What can hang from each mark
Y: V
H: F P V
Z: P
Q: F V
P: H Q Y
F: H Y
V: Q Y

Each row was made from one small tree. The marks that hang from a mark follow it in brackets, in alphabetical order. Every link used is in the known rows. Write each row's tree.
(in the rows, 128 means zero)
Known rows
P(H Q Y): [107 121  72 141 112 116 123 142 130 134  88 153  74  88 165 140 120 127
 117  84 112 163 162 148 198 142 128 128  85 106  87 114 109 135 117  88
 116 166 157  87 122 118 138 169 117 106 129 104 158  78 118 116 153  80
 160 155 123 121 101 143 154 146 115 136 159 132 135 135 131 166 152 137
 125 158]
P(Q(F) Y): [110 140  67 152 102 104 123 166 134 146 113 166  81  89 169 131 133 160
 110  89  99 165 168 139 195 152 120 119  69 131  88 125 110 162 128 104
 109 141 138  91 109 132 135 173 116 105 146  99 164  56 109 124 123  80
 141 141 115 144  66 160 159 151 145 129 165 100 142 107 127 158 147 135
 127 144]
P(H): [120 115  63 122 108 129 115 131 113 127 116 143  82 119 167 140 122 113
 118  91 126 148 176 147 166 139 139 119 107 108  95 106 101 145 125 100
 109 145 144 108 131 115 142 157 119 120 134 102 147 115 119 138 145  92
 152 145 136 129  78 169 160 143 126 155 156 142 120 125 128 163 135 160
 122 130]
Q(F(H Y) V): [104 169  40 123 123  91 109 131  57 141 148 195  93 110 158 170 158 122
  80  90 112 155 204 100 197 158 108 148  99 142 124 116 112 183 140 124
 145 131 128 123 125 128 157 170 117 145 179  67 156  83  87 131  77  89
 117 143 103 202  86 136 152 150 176 155 173 104 137 125 138 148 167 170
 124  88]
Z(P(Q Y(V))): [119 146  88 121 122 119 118 160 151 132  94 175  78  99 167 134 147 146
 128  75  98 186 167 158 203 141 159 113  64 115  99 111 117 165 128  85
 119 169 143  91 116  92 143 174 159 113 145 105 162  67 130 116 149  76
 140 143 137  78  80 135 141 152 132 123 190  89 128 111 159 150  99 108
 109 159]
Y(V(Q)): [131 150  48  82 111 122 111 145 138 113 145 156  95 135 157 133 135 147
 133  72 115 160 164 156 192 152 174 121  85 116  97 119  80 147 129 107
 116 153 114 103 134 106 154 166 151 132 143 107 166 100 126 136 127  89
 125 140 159 134  52 149 157 109 146 140 166  96 116 124 112 153 115 134
 101 142]
F(Y): [110 127  56 115 108 108 113 129 110 116 131 167  83 118 147 149 132 141
 123  91 107 142 190 121 172 138 145 122 106 122 115 124 104 166 127 100
 121 129 142 119 133  97 166 168 140 135 144 101 143  96 102 132 118  94
 135 121 116 134  62 172 156 144 144 145 156 119 107 122 137 150 125 143
 126 108]
F(Y(V(Q))): [119 170  35  82 112 115 113 135 129 111 146 173  92 130 142 148 135 155
 134  68 118 153 173 127 197 153 168 128  90 108 113 129  80 153 128 111
 136 151 119 108 137  97 180 167 154 143 147 101 158  92 110 128 118  86
 121 125 135 138  57 145 146 118 152 140 162  99 108 137 122 146 127 131
 105 132]
H(F(Y)): [ 95 147  40 109  94  88 115 150 106 114 154 170  80 116 152 159 111 144
 127  88  93 141 186  98 181 136 138 128 115 121  99 127 108 172 133  80
 121 129 142 111 132 116 166 163 128 150 154  97 145 100 101 143 126  97
 123 127 108 165  49 170 155 146 140 146 160 119 113 130 136 143 123 139
 113  99]
Q(F(H) V(Y)): [117 145  60 125 125  87 103 143  59 140 146 157 101 106 162 162 178 108
  85 101 105 181 196 134 185 142 108 136 104 151  93 113 107 190 146 124
 131 132 112 125 131 141 147 175 126 152 184  77 158  91 105 133  67  89
 120 134 100 180  63 147 180 132 169 156 185 114 140 123 149 161 162 161
 115  97]
V(Q(F(H(P))) Y): [130 150  44 119 105 112 106 140  84 149 173 163 105 108 162 168 169 145
 124 101 119 192 188 159 180 135 127 118 119 147  99 127 103 173 158 145
 108 126  87 119 118 129 182 178 124 156 157 103 169  81 112 153  90  89
 116 131 106 188  62 157 187 118 159 131 203 115 118 160 114 156 149 173
  80 123]
V(Q(F(H)) Y): [106 155  50 127 114 106  99 139  84 140 166 157  99 118 170 152 154 130
 107  97 109 182 184 151 175 136 117 127  90 142  89 128  85 177 161 124
 123 135  98 122 121 144 171 174 118 158 158 105 164  83 110 147  81  96
 116 123 111 188  48 160 183 110 156 147 185 100 130 143 126 152 153 164
  95 120]
H(F V): [110 132  44 110  95  74 113 157 131 103 146 159  83 120 170 147 102 132
 121  92  86 154 175 109 176 132 143 127 101 119  69 120 124 167 143  74
 104 163 142 129 124 123 179 166 117 131 159 101 164 110 115 145 111 110
 117 139 124 161  46 149 157 142 140 158 169 116 114 114 127 154 115 131
 117  97]
F(H Y): [ 97 145  40 128 112  98 105 108  87 112 134 178  87 122 146 159 130 126
 108  95 110 160 191 119 184 145 133 132 102 133 113 122 114 176 133 110
 134 132 149 127 128 104 159 165 124 150 150 100 149  92 105 137  91  99
 126 136 107 159  83 151 159 148 148 162 184 107 115 125 145 140 137 162
 111  95]
Y(V): [127 132  61 103 107 107 109 135 131 113 121 150  91 133 161 130 142 142
 121  79 107 158 175 148 176 148 169 116  85 118  97 113 104 165 128 104
 116 142 133 109 139 108 137 158 147 122 149  94 160 107 124 129 125  92
 135 138 151 123  56 158 158 133 144 153 173 109 114 104 131 152  99 128
 110 120]
P(H Y(V(Q(F)))): [121 179  51 104 109 125 124 157 127 147 128 161  90 107 171 135 124 152
 102  64 121 158 159 146 198 153 134 116  77  98  96 114  79 142 139 119
 134 148 112  84 134 135 158 170 122 117 160  88 174  76 112 112 126  78
 133 153 146 170  71 141 143 120 135 148 145 103 140 117  99 172 158 134
 103 154]
Y(V(Q(F(H)))): [120 183  34 107 105 108 100 142 110 131 152 177  96 136 176 143 143 143
 102  82 116 177 171 148 198 159 148 132  73 132 105 122  87 172 146 129
 130 138 105 112 126 137 152 159 126 143 156  87 175  83 121 129  95  93
 116 150 143 190  68 138 158 114 162 155 195  81 129 123 119 152 138 164
  90 121]
F(H(P) Y): [119 142  40 119 102 106 111 106  85 132 144 181  89 113 141 179 145 136
 119  95 123 172 196 128 186 135 145 123 121 140 118 116 133 172 135 128
 128 128 133 119 130  93 171 171 130 149 143  97 154  96 103 141  98  94
 130 138 108 159  99 153 158 156 147 144 200 125 104 146 133 148 134 171
  93 101]
Q(F): [119 124  63 138  98 114 113 154 119 138 136 159  91 122 176 126 134 146
 112  90 112 149 179 143 165 145 132 117  87 136 101 118 103 174 138 112
 106 124 129 120 118 130 143 161 116 118 143  93 153  97 105 142 117  97
 134 135 133 157  49 181 164 144 153 140 161 107 123 106 117 154 129 159
 122 110]
P(Q): [114 111  57 139 109 110 112 142 138 121 111 162  82 114 164 134 143 135
 132  95 108 165 177 150 187 149 149 128  80 126  96 118 105 153 121  89
  97 160 150 102 115 115 132 162 126 121 122 111 155  87 122 132 145  89
 145 137 126 114  68 158 168 142 140 124 181 117 120 129 136 152 122 139
 124 137]
Z(P(Q(V))): [111 123  82 136 138 131 120 162 111 139 110 174  83 105 165 147 169 109
 127  91 117 176 185 157 196 144 136 137  91 127 114 103 114 153 124  80
  96 181 140 116 108  94 126 171 144 126 140  97 152  88 120 130 143  79
 136 145 131  98  78 139 156 159 156 106 186 115 130 128 153 145 117 151
 132 141]

Write each row's tree
[125 160  19 102  92  90 111 152 136 122 144 197  82 102 150 175 135 163
 147  80 104 183 184 111 222 146 173 130 115 120 101 137 125 177 113 103
 120 152 130  77 125 100 155 167 147 153 142  89 156  78 115 127 149  67
 126 139 107 131  74 142 146 151 154 124 208 134 107 159 129 151 120 127
  85 123] | H(F(Y(V)) P(Q))
[126 129  78 119 120 100 115 153  83 142 142 141  99 101 159 153 172 127
 103  90 103 164 191 136 170 142 115 122 107 139  95 115  98 182 142 116
 116 135 109 117 131 131 147 181 135 134 175  81 152  96 105 136  92  82
 129 122 107 164  51 155 176 131 168 138 159 124 134 124 131 163 150 136
 131 108] | Q(F V(Y))
[108 118  73 141 137 145 123 153 100 147  95 170  71 101 170 148 157  92
 122  89 128 175 190 153 196 145 129 137 102 106 116  97 113 144 117  82
 102 191 145 107 113  96 133 165 128 126 145  90 148  97 122 130 163  68
 146 153 129  99 105 136 148 162 144 117 182 135 136 139 147 159 142 157
 131 152] | Z(P(H Q(V)))
[122 142  59 118 112 110 110 158 109 139 164 144  99 118 166 138 147 146
 127  90 104 164 173 153 161 136 125 114  96 128  88 131  74 162 151 116
 109 129  97 116 125 133 175 178 129 140 152 110 157  86 107 147 106  90
 123 114 116 158  30 180 184 108 158 128 163 115 125 138 112 156 140 144
 111 133] | V(Q(F) Y)
[103 149  33 133 115  79 101 101  95 107 133 187  87 122 145 169 115 122
 101  97 109 170 199  92 181 138 133 142  99 121  99 126 136 183 136 110
 134 160 153 142 122 106 198 168 118 142 156  98 154  93 106 134  80 108
 116 135  99 157  84 129 148 143 151 176 193 103 109 126 145 147 138 147
 125  82] | F(H(V) Y)
[106 152  42 140 119 101 117 152  90 140 124 194  81  98 152 162 152 136
 104  84 109 162 195 104 204 169 119 149  89 130 123 129 108 172 116 107
 120 156 135 104 115 124 145 173 128 129 154  73 152  69  93 119 117  74
 131 137  97 157  73 137 153 153 178 126 167 116 134 135 125 157 175 146
 141 113] | P(Q(F(Y) V))
[126 157  35 117 112  99 114 125  52 153 155 200  94  98 144 189 168 131
  89  91 124 168 209 110 199 154 115 136 127 153 132 117 132 182 137 144
 131 129 114 121 125 111 162 169 127 148 175  69 161  79  85 132  76  82
 119 148 100 197 100 135 156 164 175 138 188 119 125 139 123 158 172 182
 106  92] | Q(F(H(P) Y) V)
[119 119  56 147 118  96 102 119 124 122 104 144  77 109 170 149 128 108
 125 102 118 193 184 132 171 125 132 134 100  97  73 129 112 160 120 101
 108 193 153 113 111 114 185 172 116 129 132 105 152  94 134 120 142  82
 142 126  98 103  73 120 173 130 133 152 192 152 114 151 129 170 150 119
 136 136] | P(H(V(Y)) Q)
[109 168  37 110 111  88  97 108  99 111 134 183  90 131 150 158 141 132
 104  84 115 175 191 116 197 149 157 132  92 129 113 123 115 185 131 124
 151 139 142 112 140 103 160 162 148 152 163  85 157  90 113 123  90  93
 129 136 122 146  84 132 150 135 154 173 196 100 114 123 151 143 122 142
  97  98] | F(H Y(V))
[116 129  74 125 116 104 122 129 121 119 102 148  82  96 166 144  98 128
 102  81 114 152 164 120 172 127 125 126  93  93  75 111 127 144 137  90
 123 172 157 118 124 108 182 179 115 102 157 102 165  94 112 122 123  99
 139 148 125 131  90 133 141 146 115 164 149 125 120 110 121 177 144 124
 133 130] | P(H(V) Y)
[104 150  35 157 106 102 108 140 118 133 120 196  81 111 159 148 128 150
 116  89 106 162 192 116 187 159 127 136  85 126 115 137 103 176 121 107
 114 138 138 108 112 122 155 163 120 130 142  90 149  63 104 122 132  83
 137 125 100 139  68 161 158 148 167 129 178 117 125 135 129 149 154 151
 132 118] | P(Q(F(Y)))
[111 180  27 121 106  88  96 121  91 128 137 195  91 135 166 157 145 142
  87  79 115 175 199 110 197 156 138 131  86 131 118 125 109 201 136 136
 146 127 130 111 135 125 167 159 129 143 171  74 159  82 110 117  86  88
 122 133 114 168  76 142 152 140 167 174 197  91 122 117 138 148 142 156
 100  90] | Q(F(H Y(V)))
[110 161  55  90  97  94 122 160 123 126 123 148  75 102 174 143 104 137
 108  68  93 156 156 122 205 135 148 116  95  99  73 110 106 156 128  82
 126 154 141  79 149 127 150 166 129 126 165  87 164  99 119 118 135  87
 136 154 135 162  76 145 138 141 118 164 155 118 131 114 128 166 132 115
  95 130] | P(H(F) Y(V))
[126 153  36 129 117 109 124 148  94 151 134 208  92  87 146 179 169 149
 116  89 120 169 202 114 204 166 127 142 116 139 127 123 123 171 114 123
 114 148 118  98 115 108 155 177 138 133 150  69 153  66  95 122 123  67
 130 140  97 152  89 138 155 163 179 107 185 132 125 150 106 161 174 158
 122 123] | H(P(Q(F(Y) V)))
[131 126  56 125 128  92 106 127  79 137 136 163  99  86 149 184 196 112
 120 103 110 208 192 149 208 133 133 140 117 148  99 118 126 170 127 120
 119 170 122 104 121 110 141 181 140 152 148  87 162  81 118 126  95  72
 132 149  99 143  97 124 182 140 156 121 218 134 123 169 142 163 155 152
  97 127] | F(H(P(Q(V(Y)))))
[113 122  66 158 126 134 108 140 132 131  91 172  70 116 181 143 125 107
 127  98 126 187 187 146 173 134 139 134  95  92  98 113 128 155 128  84
  96 202 157 121  97  98 177 160 116 111 127 110 147  95 130 125 161  78
 142 143 121  69  89 128 148 160 133 138 199 137 116 130 144 160 124 141
 136 144] | Z(P(H(V) Q))
[ 98 144  59 117 111  99 136 176 106 138 115 158  69  73 166 155 125 113
 106  82  97 157 165 119 222 142 120 147 105 108  79 105 112 144 119  67
 126 177 153  76 133 129 127 181 120 128 157  80 163  84 108 114 139  75
 142 167 112 168  98 130 146 148 131 127 145 135 149 145 129 171 169 135
 120 145] | P(H(F) Q(V) Y)
[125 154  39 122 107 108 111 153 127 123 158 164  95 125 172 141 113 149
 116  93 111 154 173 125 168 148 126 127  85 117  91 130 101 154 150 107
 102 157 116 135 106 128 197 172 113 116 146 104 165  89 107 142 107 102
 111 133 135 171  42 149 155 124 158 145 160 103 117 117  95 158 146 150
 125 122] | H(V(Q(F)))
[114 148  29 106 102  90 126 158 103 132 149 193  82  84 135 195 146 138
 133  88 101 172 193 105 219 149 141 146 133 130 108 123 129 163 114  92
 110 159 128  91 122 103 153 177 138 155 155  82 154  84  98 127 134  69
 124 146  94 159  83 142 152 159 163 108 185 135 118 165 124 153 155 145
 107 119] | H(F(Y) P(Q(V)))
[106 133  53 124 117  91 114 161  93 135 128 148  77  88 164 166 144  99
 121  92  98 178 182 130 201 133 123 145 118 111  77 117  97 162 121  77
 118 180 134  85 129 134 140 174 124 154 154  82 151 100 119 119 140  64
 139 141  93 158  75 136 169 132 144 134 170 152 137 166 135 169 165 132
 120 132] | P(H(F) Q(V(Y)))
[104 170  25 142 111  75  99 115  84 123 142 194  89 125 162 166 118 135
  87  94 111 168 203  88 178 149 117 140  93 129 107 132 129 193 146 127
 131 142 139 140 112 123 200 167 107 140 163  82 154  82  97 133  73 101
 116 132  94 175  73 131 154 150 168 179 190 102 115 117 134 153 151 155
 126  79] | Q(F(H(V) Y))
[105 187  19  78  99  95 113 155 124 109 166 177  85 126 149 158 116 158
 139  72  99 156 173 111 207 149 164 132 106 109 103 138  84 165 137  93
 134 146 114  97 144 107 178 169 142 161 152  97 164  93 108 133 122  89
 110 128 127 169  47 144 141 117 148 145 162 103 116 142 121 140 129 129
  90 124] | H(F(Y(V(Q))))
